Known rows, with every step that occurs
tuzosam, vura, vatep, feril, mudapiv: [-14  -2   9 -14   8   5   4   8 -10  -9  11  22  -4  -6  -7  -1   6 -17
  -3 -19   2  -4   8 -14 -20  -7 -19 -21 -11  -4  -7  10   8 -13   8   9
 -25  -7  10   9   8]
nuzas, bebol, vatep, vura: [ -7  -4  12  22  -4   6   5 -15 -12  -8   4  13  11  -8 -22 -20  17 -14
 -20  -1  12  16   1 -19   3  -6   4  -6   0  -1  21  -3  -1  -3  12   2
  -1 -11   6   6  -1]
vatep, feril, mudapiv: [-10   0   0 -26  20   8 -13 -19  -3   3  27  23   3  16  -3   2  11 -22
  -6 -23   9   1   8 -17 -14  -3  -6 -13  -3 -11   9 -13  -7  10   4  15
 -10 -11  11  20  10]
miten, gidi, vatep, feril, mudapiv: [  1   1  -1  -6   6  16   3   3  -7   0  16  22  -6  -1 -19 -19  10 -17
  -5 -18 -10  -3  19 -11 -10  -3  -6 -32  -4  -6  14   2 -44   4  27  18
   1 -13   2   7  25]
feril, vatep, lisaf: [ -2   1  10  14   4  -1   7  15  -4   5 -13  12   1 -13   2   4   5 -13
  -8 -14  -2  11   1 -24 -13 -12 -19  -9  -6  11  25  -2   1  -1   8   2
   7   5  -7  19   8]
vatep, feril: [-13   4  -4 -17  10   6 -11 -10  -2   0  27   6   1   9  -1   0  11 -14
  -5 -28  10   2   1  -2  -8  -6  -2 -11  -6   3  12  -9  -2  -3   2  13
   0  -3   7   6  -2]
lisaf, vatep, vura: [-16   4   9  25  -1  -3   0  23  -2  -3  -3  -5  -2  -4  12  -2  -5  -3
  -4 -33  -7   7  -6   5 -22   2 -18 -14  -3 -19   7   6  -5  16   3  -9
  10   0  -9  -7  -5]
vatep, lisaf: [  2  -6  -1   9   9   2  -9  18   8   2  -9   0  -5  -8   0   1  -6  -7
  -7 -21   0   3  -7 -12 -15  -8  -3  -5   4  10  11   6   2   0   4 -15
  10   9   3   9  -6]
gidi, vatep, talenud, furig: [-25  -5   3   9  -1  -6   7  -2  -6  -1 -10   5   0  -6 -21   3   6   4
   8 -11 -26  -8  -8 -10 -17 -21  -4   0  -9  -3  33  24 -17  -1  32 -16
  -9  25 -17  -2  -4]
tuzosam, vura: [ -6  -6   8 -12   0  -4   7   2  -2  -8  -5   8 -10 -10  -9   1  -8   3
   4   2  -2  -8   5  -4  -5  -3  -2  -6  -2  12 -12  11  12 -22   8  -5
 -19  -3   9   3 -10]
miten, gidi, vatep: [  8   1  -2  10  -8  10  12  16  -6  -3  -1   8  -8 -12 -17 -20   3  -3
   0  -4 -16  -4  13  -1  -1  -1  -3 -23  -2   1   9  10 -39  -2  25   8
   7  -6  -5  -5  19]
sigip, mudapiv, feril: [ -3 -21   6   8   8  18  14   6 -10  -3  16  14  11  16  -4  -5  28 -11
  -6  -2   5  -4   0  -6  -8  -1   6   0  21 -13  15 -22  -3  -9   1 -20
   7 -12   4  20  -9]
sigip, mudapiv, feril, vatep, talenud: [-10 -16  10   4  11  12  19   5 -18   6  14  23  13  11   0   9  37 -20
  -8  -6   4   0   5 -18 -12 -10  -7  -3  13 -12  30 -20 -10 -11  10 -21
   5  -6  -6  30  -6]
nuzas, bebol, vatep, talenud, furig: [-12  -3  10   5   0  -3   7 -22 -21   0  -7  12  14  -7 -28  -2  23 -13
 -10  10   8   9  -9 -27   1 -11   3   0  -4  -3  30  -7  -3   7  20  -6
  -9   3  -5   4  -4]
bebol, vatep: [ -1  -3  -4  14 -11   1  13  -2 -17  -2  -9   4   0  -5 -14   4   8 -11
   3  11   9   8  -4  -9   7  -7  -4  -4  -7  -6  14  -9   5   7   5   8
   9 -14   1  11   8]
gidi, vatep: [ -7  -2   1  21 -10   5  10   0  -2  -9  -7   7  -1  -7 -14 -13  -1   5
   2  -1 -19  -2   2   3  -6 -16   2  -4  -7  -2  20  15 -12  -4  20   8
  -1   5  -6  -2   6]
furig, talenud, vatep, bebol: [-23   1  -4  -3   9  -2  -4  19  18  -4  10   4   8  -7  18   6  20  -5
   5 -12  -6  20   7 -27 -19  -7  -3 -13   1   4  29   0   4   0  20  -9
  -7   6 -14   9  -7]
vatep, gidi: [ -6   5  -5   0   4  18  -7  21  -5   5  21   3  -8  -6  -3  -8  -3  -8
 -14 -18   4 -11   0  -4  13   0  -6   3   5 -10   8  13  -1   2   0   4
   7  -4  -4   8   9]
gudaz, lisaf, vatep, bebol, nuzas: [ 10   0  -3  -2   4   6  -7  44   0   7 -12  -1 -16   2   4  -4   4 -14
 -12 -16  -5  18 -18  -7 -37 -20 -20 -22   1  -7  26 -10   1  18  -2  -6
  -1  -8   1  -4  -9]
gudaz, lisaf: [ 25  -2  -3  -8   2   5  -7  21   1   6  -2  -1 -23  -7 -10   1  -4 -14
   0   1  -2   2 -11 -13 -15 -11 -12  -8   2   3   6  -1   3   1  -1 -10
   6   3  -1  -1  -8]
feril, mudapiv: [  2  -5   6 -10  14   3  -3 -12   0   4   1  21   2   9  -3   2  -2 -11
  -1   6  -1   0   9 -19  -6   4  -6  -3   4 -18  -2  -4  -7  17   2   2
 -13 -10   5  17  13]
nuzas, bebol, vatep, feril, mudapiv, sigip: [ -4  -2  10  -5   7  10   8 -32 -17  -2  20  28  11  12 -21 -13  23 -27
 -21   3  17  20   5 -30   6 -15  12  -8 -12 -15  26 -24  -5  10  11  18
 -10 -21  12  23  15]
nuzas, bebol, vatep: [  2  -1   8  14  -7   5  10 -21 -16  -6  -6  13  13  -7 -22 -15  19 -12
 -16  17  14  14  -1 -18   9  -8   8  -2  -2  -3  20 -14   0   5  10  12
  -3 -12   4   4   6]
vatep, bebol: [ -6  -3   2 -12   7   3  -9  13  10   1  11  10   1   9   2 -12   5  -4
  -8 -11  -2   7  -4 -10 -20 -15  -3 -11   5   8  14  -6   2   4   1   1
 -14  -9  10   4  -5]
gudaz, lisaf, vatep: [ 22   5   0   4  -1   2  -3  35  -5   6 -15  -5 -23 -10  -1   4  -5 -14
   0  -7  -6   5 -18  -8 -25 -11 -22 -14  -3 -16  11  -9   0  22  -2  -9
  12   3 -11  -8  -6]
tuzosam, vura, vatep: [ -7  -2   8   3  -5  -1  13  20  -9 -11  -7   7  -6 -16  -5  -2  -1  -3
   1  -4  -5  -5   2  -4 -12  -5 -15 -13  -8   3 -13  18  12 -20   5   0
 -19  -1   3  -4   2]
talenud, vatep: [ -9   6   9   8  -2 -14   9  12  -4 -17   0   1   4  -8  14   7   5   2
  11  -2   2   8  -6 -12 -10  15   1   1  -1  -4   5  -1   9  15   6   3
   5   6 -15  -2  -1]
vura, tuzosam: [-15   6  -1  10  -3   5   4 -27  -2  -3  -8  -6   6  -5  13 -10  10  11
  -6   1 -10   6   0   1  -6   2  -5 -10   4  -8   9   6   3  -1  -6   0
 -11  10  -1  -7 -18]
miten, gidi, vatep, feril: [ -1   3  -5  -1  -1  14   6   9  -7  -2  15  11  -8  -5 -17 -20  11 -12
  -4 -21  -9  -3  14  -1  -7  -5  -3 -30  -7   4  15   5 -41  -4  27  16
   7  -8  -1  -1  17]
lisaf, gudaz: [  1   5  -8 -16   8  -4   1   5   2   1 -14  -4   5  -4   3  13  -7   2
 -20  -3  -7   0  -7  10 -10   1 -11  -5  -3  -6   5 -19  -7  19  -3  -3
   3   0 -17  -7  -1]
miten, gidi, vatep, talenud, furig: [ -6  -2   0   1   0   2   8  14 -10   4  -3   6  -8 -11 -23  -8   8  -3
   4 -11 -23  -8   5 -10 -12  -5  -8 -21  -5   1  18  16 -42   0  35 -11
   1   9 -14  -6   9]
miten, gidi, vatep, dolo: [  5   1  -3  13   4   5   9  13  -3   0   3   2  -5   0 -13 -17  -1  -1
  -1  -6 -10  -4  14  -1  -1  -6 -12 -24  -3   0   8  23 -46   2  28  16
   7   3  -6  -4  17]
sigip, mudapiv: [  0 -13   7  -5   7   6   8   7  -6  -1   6   6  11   8  -6 -12  19  -1
  -1   2   5  -5  -5  -3  -5   8   1   5   8 -13  11 -12  -1  -3   2  -8
  10 -13   3  13  -3]
furig, talenud: [-10  -4 -13  -2   6   7  -4   2  15   9   4  -4   4  -7   6   8  13  -4
   1  -4  -6  11  14 -11   3 -10  -2  -6  -1   2  16   5  -4 -14  15 -13
  -2   7  -8   8  -3]
gudaz, lisaf, vatep, talenud, furig: [  8   2   2  -5   6  -6  -7  33  -9  12 -16  -7 -23  -9  -6  17   0 -14
   6 -15 -13   2 -27 -17 -35 -14 -27 -12  -6 -16  21  -2  -3  25   8 -28
   6  18 -19  -9 -15]
nuzas, bebol, vatep, dolo: [  0  -1   7  17   3  -1   8 -24 -14  -5  -2   8  16   3 -17 -12  15 -11
 -16  15  19  13   0 -19  10 -11  -3  -2  -1  -5  20  -2  -8   9  13  20
  -2  -2   4   5   4]
feril, vatep: [ -4   7  10   7  -3  -3  13   1 -10   3  -5  13   6  -6   1   3   9  -6
  -2   3  -2   8   6 -15  -1  -5 -17  -5 -10   3  15  -6  -1  -1   6  14
  -1  -3 -11  12  13]
lisaf, vatep: [ -4   8   4  16  -5  -4   5  17  -8  -1 -16  -5   1  -4  12   4  -2   0
   1 -10  -4   5  -8   7 -15   0 -13  -8  -6 -23   6  -9  -3  27  -1   2
   7  -1 -12  -9   3]

Rows
[ -2   4   4   4  10  -4   7  19  -4   5 -21  11   4 -15   4  13   1 -11
 -20 -16  -7  11  -4 -18 -20 -11 -26 -13  -7   8  27 -14  -5  11   6   0
   9   5 -18  13   8]	feril, vatep, lisaf, gudaz
[-13   7   6  -7   5  -7   8  -2 -13  15  -3  14   5  -7   5  20  15 -14
  -3  -7  -3   5   8 -19  -6 -15 -20  -7 -12   2  25   2 -10  -3  13  -4
  -3   9 -16  17   5]	feril, vatep, talenud
[-18  -7   6  30  -5   7   6   7   4 -10   6   7  -4  -7 -14 -19  -4   1
  -2 -25 -21   1   4   1 -13 -13  -3 -10  -4   1  22  32 -13 -15  23  -3
   2   7  -2   1   0]	gidi, vatep, vura
[ -8 -17  13   7  10  18  18  14 -12  -2  19  27  14  17  -2  -7  35 -17
 -12  -5   3   5   2 -21 -19 -11  -6  -7  17  -7  32 -29  -4  -8   5 -10
   0 -18   2  30  -3]	sigip, mudapiv, feril, vatep, bebol
[  4  -5   7  20  -2   5   4 -10 -12  -5 -12  13  10 -12 -22 -15  16 -17
 -22   3  15  16  -4 -26   0 -13   7  -5   2   4  27 -11   1   5  12   3
   3  -6   6  10   2]	nuzas, bebol, vatep, lisaf
[-22   4  14  -5   6 -13  10   0 -16  11  -8  11   5  -5  -5  19  15  -7
   5  -7 -11   2  -4 -28 -12  -9 -23  -1 -13   2  28   2  -6   1  18  -9
  -9  16 -22  12   2]	feril, vatep, talenud, furig
[-19   2  -5   5   4  -5   2  13  12  -5   4  -3   7 -13  16  13  17  -2
  10  -5  -4  16  10 -21  -6   2  -2  -5  -2  -2  19   3   3  -2  19 -10
   3  12 -20   6  -4]	furig, talenud, vatep
[-14  12   0   2   2   1  -3   9 -10  -1   6   0   1   3  12   4   8 -12
  -4 -32   4   6  -7   6 -22  -6 -14 -16 -10 -20  14 -17  -5  25   1  12
   7  -4  -6  -5   0]	lisaf, vatep, feril
[-12  -1   2 -29  22   8  -5 -18  -1   8  38  21  -3  26   0   4   7 -23
  -8 -21   5   8   9 -19  -7  -9   4  -9 -13 -17   9 -17  -8   8   3  11
 -10 -14  11  28  15]	vatep, feril, mudapiv, sigip
[ -8   9   1  19   7 -11   2  13  -5   1 -12 -11   4  10  18   8  -6   2
   1 -13   3   4  -7   6 -14  -4 -26  -8  -7 -25   6   6 -14  31   4  12
   7  11 -13  -8   0]	lisaf, vatep, dolo
[-36   2  -2  17   6   0   1   2  16  -7   9  -6   8 -16  24   4  19   0
   4 -24 -12  22  11 -23 -15   6  -8 -15   1  -3  26  19   3 -11  19 -19
  -1  17 -18   4 -19]	furig, talenud, vatep, vura, tuzosam
[-15  -3  10 -16   9   5  11   9  -9  -5  19  21  -8   3  -5   0   3 -17
  -4 -17  -2   0   8 -15 -16 -12 -11 -17 -19  -9  -8   8   8 -15   7   5
 -26 -10  11  16  13]	tuzosam, vura, vatep, feril, mudapiv, sigip
[-15  -1  -3   8  -3   0   4  -4  -4   3  -5   8  -1  -7 -11   3   5  -3
   0 -11 -19  -5   5  -1 -12 -25  -2  -6  -9  -2  30  24 -20  -6  28 -11
  -3  17 -12   3  -2]	gidi, vatep, talenud
[-20  11   5  -7   6 -10   0   4  -6 -17  22   6   5  -1  13   7  14 -10
   6 -25   9   9  -5 -14 -18  10   0  -7  -6  -2  13  -9   6  12   7  14
   6   3  -8   2  -3]	talenud, vatep, feril
[-19  -7  -4 -10  10   5  -5  15   9   2   5   8  12  17   5 -12  16  -1
 -19 -12   1  19   0   2 -19 -14   2 -10   4  13  23  -3   0  -6  -1   6
 -20 -17  17   6  -5]	vatep, bebol, nuzas
[-12  -7   1  24  -5   3   8   4 -12  -3   4   3  -3  -4 -15  -2   5 -15
  -1 -12   6  11  -3 -10   0  -4  -9 -11  -5  -3  16   6   4  -3   8  -4
  11 -14   4  13   1]	bebol, vatep, vura
[-18 -19  15   5  12   9  20   7 -21   3  12  20  14  12  -9   9  37 -14
  -1  -6  -2  -3  -5 -25 -16  -6  -9   1  13 -12  34 -21  -6  -8  14 -26
   1   0 -11  27  -8]	sigip, mudapiv, feril, vatep, talenud, furig
[  1   1  -5  -1  -1   6   7  13  -6   7   0   7  -8 -12 -15  -7   8 -10
  -1 -12 -16  -6  15  -3  -7  -9  -5 -25  -5   1  16  17 -46  -4  30  -7
   4   3 -10  -2  12]	miten, gidi, vatep, talenud
[-13   7   5  -8  12   3   1   3  -8   5  14  12  -3  18  12   8   4 -18
  -7 -27   1  11   0  -7 -20  -8 -10 -15 -16 -37  12 -22 -11  33   2   9
  -2 -13  -3  13  14]	lisaf, vatep, feril, mudapiv, sigip
[ -8  11   6   7   0  12   8  19 -15   7  12  15  -1 -11  -1  -4   8 -13
 -14 -11   1  -1   6 -18  10  -4 -22  -2  -5  -5  22   5  -1   1   5  17
   5  -5 -13  18  20]	feril, vatep, gidi
[ 16   6  -3  -6   5  -2  -9  32  -6  15 -13  -5 -24 -10   3  18   0 -20
  -1 -15  -6   3 -16 -11 -30 -19 -25 -17  -5 -16  19  -2  -7  21   4 -24
  10  11 -15  -5 -13]	gudaz, lisaf, vatep, talenud
[-23  -7  -3  13  -2  10   6  12   6  -6  -2  13   9   7  -9 -24  13   3
 -13 -11 -16  13   1   4 -20 -27   4 -12  -3   9  40  13 -11  -9  20  12
 -17  -7   8   4   3]	gidi, vatep, bebol, nuzas
[  3  -2  -7  -3  16  -2  -8  21  11   4 -20  -3  -2 -11   4  13 -10  -5
 -23 -24  -5   3 -12  -4 -24  -7 -12 -10   2   6  15 -10  -4  15   1 -17
  12   9 -10   2  -7]	vatep, lisaf, gudaz
[-19   0   7  -1   5   2   9  14  -3   4  -1  19  16   7   6  -6  22  -8
 -17  -5  -1  24   6 -14 -15 -16 -15 -13  -5  13  34  -9   0  -7   4  18
 -17 -15   4  18   9]	feril, vatep, bebol, nuzas
[ 18   3   1  -4   3   4  -9  43   2   7  -7   2 -22  -4   1  -3  -2 -17
  -5 -14  -7   9 -20 -14 -39 -20 -24 -21   0 -10  20 -11   2  26  -2  -8
   2  -3  -5  -5 -10]	gudaz, lisaf, vatep, bebol
[-11  -4   9  -4   0   2   7  28  -3 -11   0  14  -5 -10  -4 -11   3  -5
  -4 -10  -6  -1   1 -10 -25 -14 -16 -19  -6   8  -4  14  13 -17   6   1
 -28  -7   9  -1   0]	tuzosam, vura, vatep, bebol
[  0   4  -6  16   7   4   1  41   1  -2 -19  -4   4 -17   8   5   0 -11
 -23 -26  -8   6 -13  -3 -28  -8 -26 -18  -6  -6  10   2  -2  17  -4  -7
   9  11 -15  -6  10]	vura, vatep, lisaf, gudaz
[-14  -1  12  27  -5   9   7 -30 -13  -9   0  11  14 -10 -16 -25  21  -9
 -23  -1   7  19   0 -19   0  -5   2 -12   2  -4  27   1   0  -4   9   3
  -7  -6   6   2 -10]	nuzas, bebol, vatep, vura, tuzosam
[ -6  -6   5  22  -2  13  18   0 -13   0  10  22   4   4   4  13  18 -17
  -8  -2   0   8  12 -17  -2 -14  -7  -9   8   2  19 -18  -5  -9   4  -4
  -4   0  -7  19   2]	mudapiv, feril, vatep
[ 19   8  -3   4   1  14  -8  48  -8   8  -1  -3 -28 -14  -2  -1  -6 -19
  -9 -20  -3  -2 -18 -10 -17 -11 -26 -13   1 -22  16   0  -1  24  -2  -7
  16   0 -13  -4  -1]	gudaz, lisaf, vatep, gidi
[-22  -4   0  29  -7   6  11 -13 -12  -5   0   0   1  -8  -6  -9  12  -8
  -5 -11  -1  16  -4 -10  -4  -3 -11 -18  -3  -8  23  10   7  -4   5  -4
   4  -7   3   9 -10]	bebol, vatep, vura, tuzosam
[-16   1   5  -8   1   3   6  13 -10 -11   9  11  -5 -10  -5  -3   7 -11
  -3 -22   1  -4   3  -5 -18  -8 -15 -20 -13   5  -6  12  12 -20   7   8
 -19  -3   7   0   1]	tuzosam, vura, vatep, feril
[ -4  -1   8  -2   6  11   1 -33 -18  -5  12  29  15   3 -23 -13  25 -27
 -20   2  21  14   5 -28   1 -10   5 -11  -3  -9  25 -22  -5  12  12  22
 -10 -19  12  17  11]	nuzas, bebol, vatep, feril, mudapiv
[ -4  -3  -6  19   3   3   4  17   7  -6 -23   4  -2 -16 -12  -3 -10   0
 -18 -21 -23   0  -8  -1 -25 -22  -7 -12  -4   2  32   8 -15   9  21  -6
   8  13 -14   1   1]	gidi, vatep, lisaf, gudaz
[-12 -19  16  18   8  18  19  11 -12  -2  21  23  12  11  -3  -6  31 -17
  -9 -15   2   3   5 -17 -14  -2  -8  -5  16 -10  26 -17  -5 -18   7 -17
   9 -13  -1  29  -5]	sigip, mudapiv, feril, vatep, vura
[ 15   5   0 -12  11   8 -12  22  -6   8   2   9 -21   1  -2   6   1 -28
  -4 -22   1   7 -12 -19 -34 -13 -25 -23  -5 -22  16 -16  -5  29   1   1
   5  -4  -3   4  -1]	gudaz, lisaf, vatep, feril, mudapiv
[-14  11   5   9   1  -1   2  30  -8 -14  17   4  -2 -12  12   0   3  -5
  -1 -17   4  -2  -6 -15   0  15  -5   3   3 -12  11   9   8  16   5   6
  11   3 -18   3   5]	talenud, vatep, gidi
[ 15   4   2 -16  12   8  -5  24  -5  11  11   9 -26   9   1   7  -1 -28
  -6 -21  -3  11 -12 -20 -29 -19 -18 -20 -13 -27  16 -19  -5  27   0  -4
   5  -7  -2  11   4]	gudaz, lisaf, vatep, feril, mudapiv, sigip
